Each row comes from the steps of one walk. Every step used is in the known rows, and no mark comes twice. Write the walk behind each row, first mark first.
Known rows
w/v/n/e: [  5.7 -17.8   3.6 -11.0  21.2  -7.2 -30.7 -25.9 -25.2   7.6  -9.9 -46.3
  -1.8  -7.0   2.8  13.1   2.3  -4.9  17.3 -12.4  13.8 -10.7   3.0 -11.4
  26.7 -14.4]
z/j/w/v/n: [ -3.1  -4.3  -8.8 -37.1 -11.3  21.3 -31.1  16.0   8.8  22.1 -20.7   2.6
  -2.3  35.2  23.6  34.0 -10.8 -12.2   0.6 -15.9 -73.7 -10.3 -10.2 -22.7
   0.9  -1.9]
w/j/u/e/n/v: [ -9.6 -28.7   0.7  20.3  31.3 -28.0  25.5  56.3 -38.4 -44.0   3.8  23.1
 -38.0 -29.3  -5.5 -50.2 -11.2  18.5  18.9  25.2  78.7  -8.5   6.8  12.3
 -17.2  20.3]
v/w/j: [ -6.2   4.9  12.8  13.1 -21.8  -4.0   7.7 -23.2  51.6 -14.0   1.2 -10.5
 -12.2  11.9 -15.6   6.5  23.7 -11.7  42.4  24.4   5.8  14.4  -8.5  18.4
  14.5  -5.0]
u/e: [  5.6  -3.8   0.3  10.8   7.9 -15.4  42.8 -17.8  30.1  24.9  25.5 -36.3
  53.2 -25.1 -17.4  -1.8  14.3  15.3   4.2  -3.4  64.8   0.6  13.7  15.2
  11.7 -17.9]
e/n: [-18.7  -7.5  -2.6  -8.1  -6.6  -2.5  17.5  -7.0  35.2   3.3   2.0 -17.8
  20.3 -48.9   0.4 -33.3   9.9   6.9 -11.5   7.9  32.7 -14.6  -3.2  12.9
  25.3 -43.7]
v/w/j/u/e/n/b: [  0.1 -18.3  51.1  29.7  16.7 -16.8  26.8  48.6 -20.4 -22.4 -18.4  -0.5
 -55.2 -18.3  30.0 -30.3   2.5 -12.4   2.3  40.0  44.9  12.3  -1.4   2.9
  -8.0  27.2]
z/j/u/e/n/v/w: [  7.4  24.1  12.6  -0.7  -6.8 -39.5  19.2  64.7 -14.2  15.3 -41.8  54.1
 -21.9 -20.0  37.8 -22.2 -31.1 -10.9  -7.4  20.1  -3.2 -21.1 -14.3  -2.1
 -14.0  12.6]
e/n/v/w/j: [-14.3   9.1  13.6  -9.1 -19.0  -2.2   1.9  13.3  12.1 -27.4 -14.3  35.8
 -63.4 -22.5 -27.2 -26.3   8.2  -8.2  39.5  38.6  24.7  -0.7 -14.9  11.1
  13.9  -4.7]
n/b: [ 12.1   9.0   6.2  31.2   7.2   9.9  27.7 -31.1   2.2   9.4   4.2 -15.5
  36.5 -40.0 -21.2 -12.3  20.7  32.8 -21.4   2.3  49.2 -11.7  16.7  -3.2
   6.0 -10.0]
v/w: [ 11.8  21.2  13.0   9.8 -28.0  -6.9  15.7 -27.4  56.0  32.7  -1.6 -15.7
  31.0 -10.6  -6.0  11.9  11.9 -13.2  17.7   5.1   0.6   5.9 -10.5  11.0
  23.3 -32.1]
u/j/w/v: [  2.1 -22.8  -9.0 -14.4 -12.8  12.9  17.6   8.7  -4.0   8.8  41.5 -33.0
  36.4 -17.1 -44.0  26.7  -1.3  -4.6  41.5  -3.4 -25.4  45.3  -9.0   4.3
  -3.2   1.3]
t/z/j: [ -4.5  19.7 -27.8  16.3 -14.7  -1.9 -40.4 -37.7  42.6 -11.5  -4.4   2.7
  33.7   6.1  11.4  -4.6   9.9   9.3 -32.2 -17.7 -16.0  -3.2   2.5  14.2
   2.8  -5.0]
e/n/v/w/j/z/t: [-24.6   8.6  12.7 -27.8 -12.1   9.1  -8.2  13.5 -19.8 -37.3  -5.2  47.0
 -69.8  27.8  -8.6 -17.9 -14.1   0.2   4.3  11.0 -22.0   6.9   2.7  18.2
  -2.5   9.9]
t/z/j/w/v: [  2.2  -6.8 -40.3  -9.4 -11.0   6.2 -64.0  -3.9  17.5 -10.3   6.8 -10.1
  22.2  23.4   3.9  14.4  -9.1   1.6 -12.2 -28.0 -66.5  17.1   3.5  -0.6
 -17.9  12.0]
z/j/w: [ -7.9  15.8 -18.4 -14.8 -16.3   3.6  29.2   2.5  38.1  28.3   4.0   3.7
  44.2  23.4   1.1   7.5   1.8  -2.3 -14.1  -2.9 -48.9 -19.2  -2.8  -1.6
 -11.4 -13.5]
t/z/j/u/e/n: [-10.8 -11.6 -11.3  18.5  10.3 -26.8 -29.2  33.2   7.6 -17.5 -14.6   4.7
   5.6  -9.9  58.9 -35.3 -18.2  -4.1 -48.6 -10.6   5.2  -1.8  -0.7  16.0
 -10.0   8.3]
f/b/n/v/w/j/z: [  7.3  14.5 -24.2   3.7   6.8  26.1  11.6 -40.7 -52.8 -23.2  39.4  72.3
 -66.0  18.0 -34.3  22.2  23.3  15.0   4.3   6.7  40.4  25.6  25.5 -16.6
 -18.2  20.5]
b/n: [  2.1   9.7 -31.0   2.9  16.4 -15.1  24.7 -58.7  12.7  14.5  12.0 -13.6
  41.8 -28.3   5.3  -6.6  25.6   2.6 -37.8   3.3  33.3 -33.9   1.4  -8.5
   0.9 -12.1]
n/v: [ 14.2  17.7 -20.4  16.0  -0.4  -3.8  19.7 -19.5   2.5   8.0   9.3  14.2
  31.9 -35.2 -43.2 -13.2   4.3  31.0   7.8  -3.6  50.4 -18.8   9.1   2.5
   3.7 -17.0]
z/j: [-11.0  20.7 -23.9  -0.2 -11.8 -10.9  15.7 -24.9  38.6   9.0 -11.2   6.0
  47.1  -6.3   8.9   0.7  10.7  23.4 -13.6   1.4 -13.9 -27.0   3.9   5.6
   3.1 -13.3]
z/t: [ -3.1  11.6 -24.7   9.1  -2.3  -0.7  24.6 -28.3  24.5  14.0  -0.8 -20.2
  57.8  -9.5   1.0 -14.2   2.4  13.2 -18.7 -11.7 -20.9 -23.8  12.1  10.0
  16.9 -14.5]
b/n/v/w/j/z: [  1.6  16.9  -3.4 -12.7   6.4  -8.1  -5.4 -41.6 -31.9 -28.4  19.3  48.7
 -54.4  31.6 -19.6  16.6  13.8  -0.9  -3.2  11.6  32.8   1.9  -1.2  -3.4
 -30.2  27.4]

Write each row's walk
[ -3.0  -2.9  13.7  17.9  -4.1 -17.9  -1.2  46.4 -14.0 -35.3 -23.3  38.8
 -60.1 -15.3   5.5 -35.7 -15.9 -11.3  31.2  32.6  16.0  -1.4 -17.8   8.3
  -7.7   7.1] -> e/n/v/w/j/u
[ 12.3  12.2  34.1  21.8   6.4  30.2   2.0 -25.1  -3.5  18.1 -17.7  -7.1
  -1.2 -17.8   5.9   3.5  19.0   8.1 -27.1  -5.1  35.9 -14.6   1.9 -18.3
  23.2 -13.7] -> v/n/b
[ 19.4  -0.8  16.4  35.9  10.7 -30.0  24.6  36.8 -17.9 -15.5  -1.5  25.3
 -27.9   7.7 -12.5  -4.4  -9.3  -2.9  47.4  21.4  47.6  12.5   0.9   8.3
 -21.9  34.0] -> n/v/w/j/u/e
[ 13.9   0.9   5.5  -2.0  -1.5  40.0 -82.8   3.3 -24.3  -4.4 -24.3   7.1
 -30.7  29.0  22.5  25.2  -5.4 -11.5 -39.9 -29.4 -60.8   9.2   0.8 -30.5
 -10.2  26.3] -> t/z/j/w/v/n/b
[-15.0 -10.2  -3.7   2.6  13.6 -34.4  28.0  46.4   2.8   2.3 -21.1   6.4
  19.8 -21.7  55.4 -32.3 -16.8   6.8 -31.1   9.9   5.5 -25.8  -1.2   4.6
 -11.0   0.0] -> z/j/u/e/n
[ -1.7  15.3 -24.1   2.6 -17.3  13.3 -23.6 -10.7  43.2   6.8  11.3  -2.4
  29.0  37.2   4.5   2.6   0.5 -13.0 -32.2 -22.4 -49.4   4.9  -2.5   9.0
 -13.6  -4.0] -> t/z/j/w
[ 18.5 -11.0  16.9  10.8  11.5  23.6 -35.5 -19.4 -27.0   2.1 -20.7 -14.8
  -8.4 -29.5   1.7  16.3   9.1  22.6  -8.0  -9.7  20.1  -3.0   8.9 -25.5
  17.2   1.8] -> w/v/n/b
[  1.4   9.4 -28.6  -2.3  36.4 -35.2  32.9 -65.8 -22.0  12.3  14.7 -34.0
  33.0 -21.2   0.9 -14.6  24.5 -10.5 -35.5   8.2  45.5 -43.9   6.0  -8.1
   1.7  -7.3] -> b/n/e
[-16.2   3.7   4.7  -7.1  -8.4  17.0  29.6 -24.8 -11.4  -1.7  38.2  -9.9
  45.9  15.9 -17.2  17.1  -5.7  16.4 -14.1 -21.9 -24.9  31.8   4.2  24.3
   0.9  -1.4] -> u/j/z/t
[  8.8 -22.6 -26.3 -11.1  -1.6   3.5  -1.1   1.8  11.8  15.8  25.6 -34.5
  41.4  -7.3 -25.8  12.9  -4.2  10.1  21.5 -14.6 -16.1  10.3   8.5  -2.6
  -6.8 -14.1] -> j/w/v
[ -2.6  -6.5 -37.5 -24.9  -9.1  -1.0  -8.2   8.8  13.4  10.3  -0.5  -5.4
  33.3  10.6  -0.2  19.1  -8.1  12.5   6.1  -9.6 -63.3  -7.7   4.0  -9.6
 -16.5   2.3] -> z/j/w/v
[  2.4  -6.2 -13.9 -20.3 -14.7  26.4 -88.1   3.9  14.1   0.5 -14.8  -0.7
 -15.4  45.4  25.4  31.7 -12.4 -23.8 -16.4 -34.6 -78.6  14.2 -10.9 -16.1
  -0.5   6.6] -> t/z/j/w/v/n
[ 19.3   5.6  23.2  11.7   0.8 -30.5  27.0  56.3 -15.1  18.5 -16.1  22.3
 -16.9 -37.3  13.2 -26.1 -27.7 -15.0  10.4  14.5  44.3  -1.5 -10.8   2.8
  -2.5  -6.2] -> j/u/e/n/v/w
[ 24.4  35.8   5.8  10.8 -24.9  -6.0  11.9 -15.4  19.8  25.4  -6.4  22.3
  11.0 -21.9 -32.4   5.1   2.1   1.2  26.0   5.2  21.7  -3.2  -5.9   2.1
  10.1 -17.7] -> n/v/w
[  2.0  -5.0   8.0  33.0  23.3 -15.2 -23.3  33.7 -30.6 -23.9 -24.7  11.2
 -10.6 -26.9  55.6 -40.8 -12.2  10.0 -72.7  -3.1  21.6  -4.3   9.7   1.5
 -21.1  28.2] -> t/z/j/u/e/n/b
[  1.0 -20.1  18.3 -26.1 -14.0  34.7  -7.1  15.1  -7.9  18.3  22.0 -26.4
  -0.3   4.8 -19.6  41.5  -4.0 -27.8  38.6 -12.1 -36.7  41.3 -23.1 -13.1
  13.1  -3.0] -> u/j/w/v/n
[ 21.1 -13.9  20.6  -4.2   7.0  38.2 -20.5   8.7 -28.2  20.9  -6.2 -18.2
 -14.2  -1.5  -5.3  24.5  -0.3  -1.7  -5.6 -14.5 -10.9   5.8   2.9 -33.2
   2.1   1.8] -> j/w/v/n/b
[ -3.1  -1.9  -4.8 -40.4  10.7   1.9 -24.4  10.9 -24.5  22.0 -21.0 -17.6
 -10.3  42.5  22.5  25.5 -11.3 -24.3   4.8 -10.2 -65.1 -22.7  -4.6 -22.7
   1.3   3.0] -> z/j/w/v/n/e
[ -6.0 -27.0 -12.2  46.2  17.5 -16.1  13.5   3.9   8.1 -37.2   6.7 -13.2
  16.1   3.8   5.8 -17.9   2.2  19.1  18.5  10.5  25.6  -3.3   3.5  13.6
 -14.9   7.3] -> w/j/u
[-17.4   5.6  13.1  -8.2 -13.9   9.3  -0.7 -22.9  18.7 -21.9  10.1   5.5
 -17.6  63.2   2.1  16.2   1.0  -2.5   8.7  -2.6 -44.9  20.9   7.0  23.4
  -2.2  10.6] -> v/w/j/z/t
[  0.6   6.4 -22.8  30.2   2.8 -24.3  12.5   8.4  13.6   1.6 -21.6  12.5
  51.8   2.3  39.8  -8.6 -14.0  20.7 -22.2  -3.8 -25.6 -28.0   0.4   0.3
 -19.4  -0.8] -> z/j/u
[  9.2 -20.0   2.0 -22.2  -4.1  25.4 -26.2   9.1   8.2  24.9   4.4 -26.8
   1.9  15.6  -0.2  29.5  -7.2 -14.3  17.8 -21.1 -28.9   8.4  -8.2 -17.5
  12.1 -19.2] -> j/w/v/n
[-22.2   2.3  23.4 -32.1   0.6  -3.3  10.7  28.8 -29.3 -24.5   7.7  36.1
 -71.1  28.3  -7.7 -14.4 -12.6  -2.7   8.6  12.4  11.3  14.6  11.3  20.4
  -2.7  23.0] -> u/e/n/v/w/j/z/t
[  0.5   5.7  20.1  -0.5  16.1   0.5   6.6 -30.8   1.5  22.5  -6.0 -37.8
   8.2   5.2   5.5   1.1  11.5 -18.6  -2.7  -7.1  31.7 -22.7  -5.2  -3.7
  31.1 -32.2] -> v/n/e
[  2.4 -20.5  21.5 -30.9   7.4  14.8   2.7  10.6 -42.5  18.7  21.9 -47.3
  -9.9  13.1 -20.6  33.4  -4.9 -41.4  38.2  -6.2 -27.5  30.9 -18.7 -10.1
  12.7  -0.3] -> u/j/w/v/n/e
[ 14.0 -13.2  36.3  -8.2  -3.4  45.1  -2.0  14.2 -45.0  15.0  10.3 -16.1
 -18.5 -10.7 -23.3  37.0   1.3 -13.7  13.2  -3.5 -20.3  37.2 -13.4 -28.0
   5.1  16.5] -> u/j/w/v/n/b
[-29.3 -13.0 -12.3  -1.1  10.5  11.0   5.9 -29.7  -1.1 -40.5  25.9  -6.7
   5.7  48.1  -8.7  -2.0   4.4  28.7  -8.8 -11.5 -13.8   7.3  24.3  22.9
  -8.5  11.4] -> w/j/z/t
[-10.1   2.8  24.6 -14.3  -5.6 -15.9  20.7  28.0   6.2 -15.3  -1.1  25.1
 -64.8 -24.6 -25.2 -23.8   9.4 -12.0  42.0  39.4  58.5   5.2  -5.9  15.6
  12.0   7.6] -> u/e/n/v/w/j
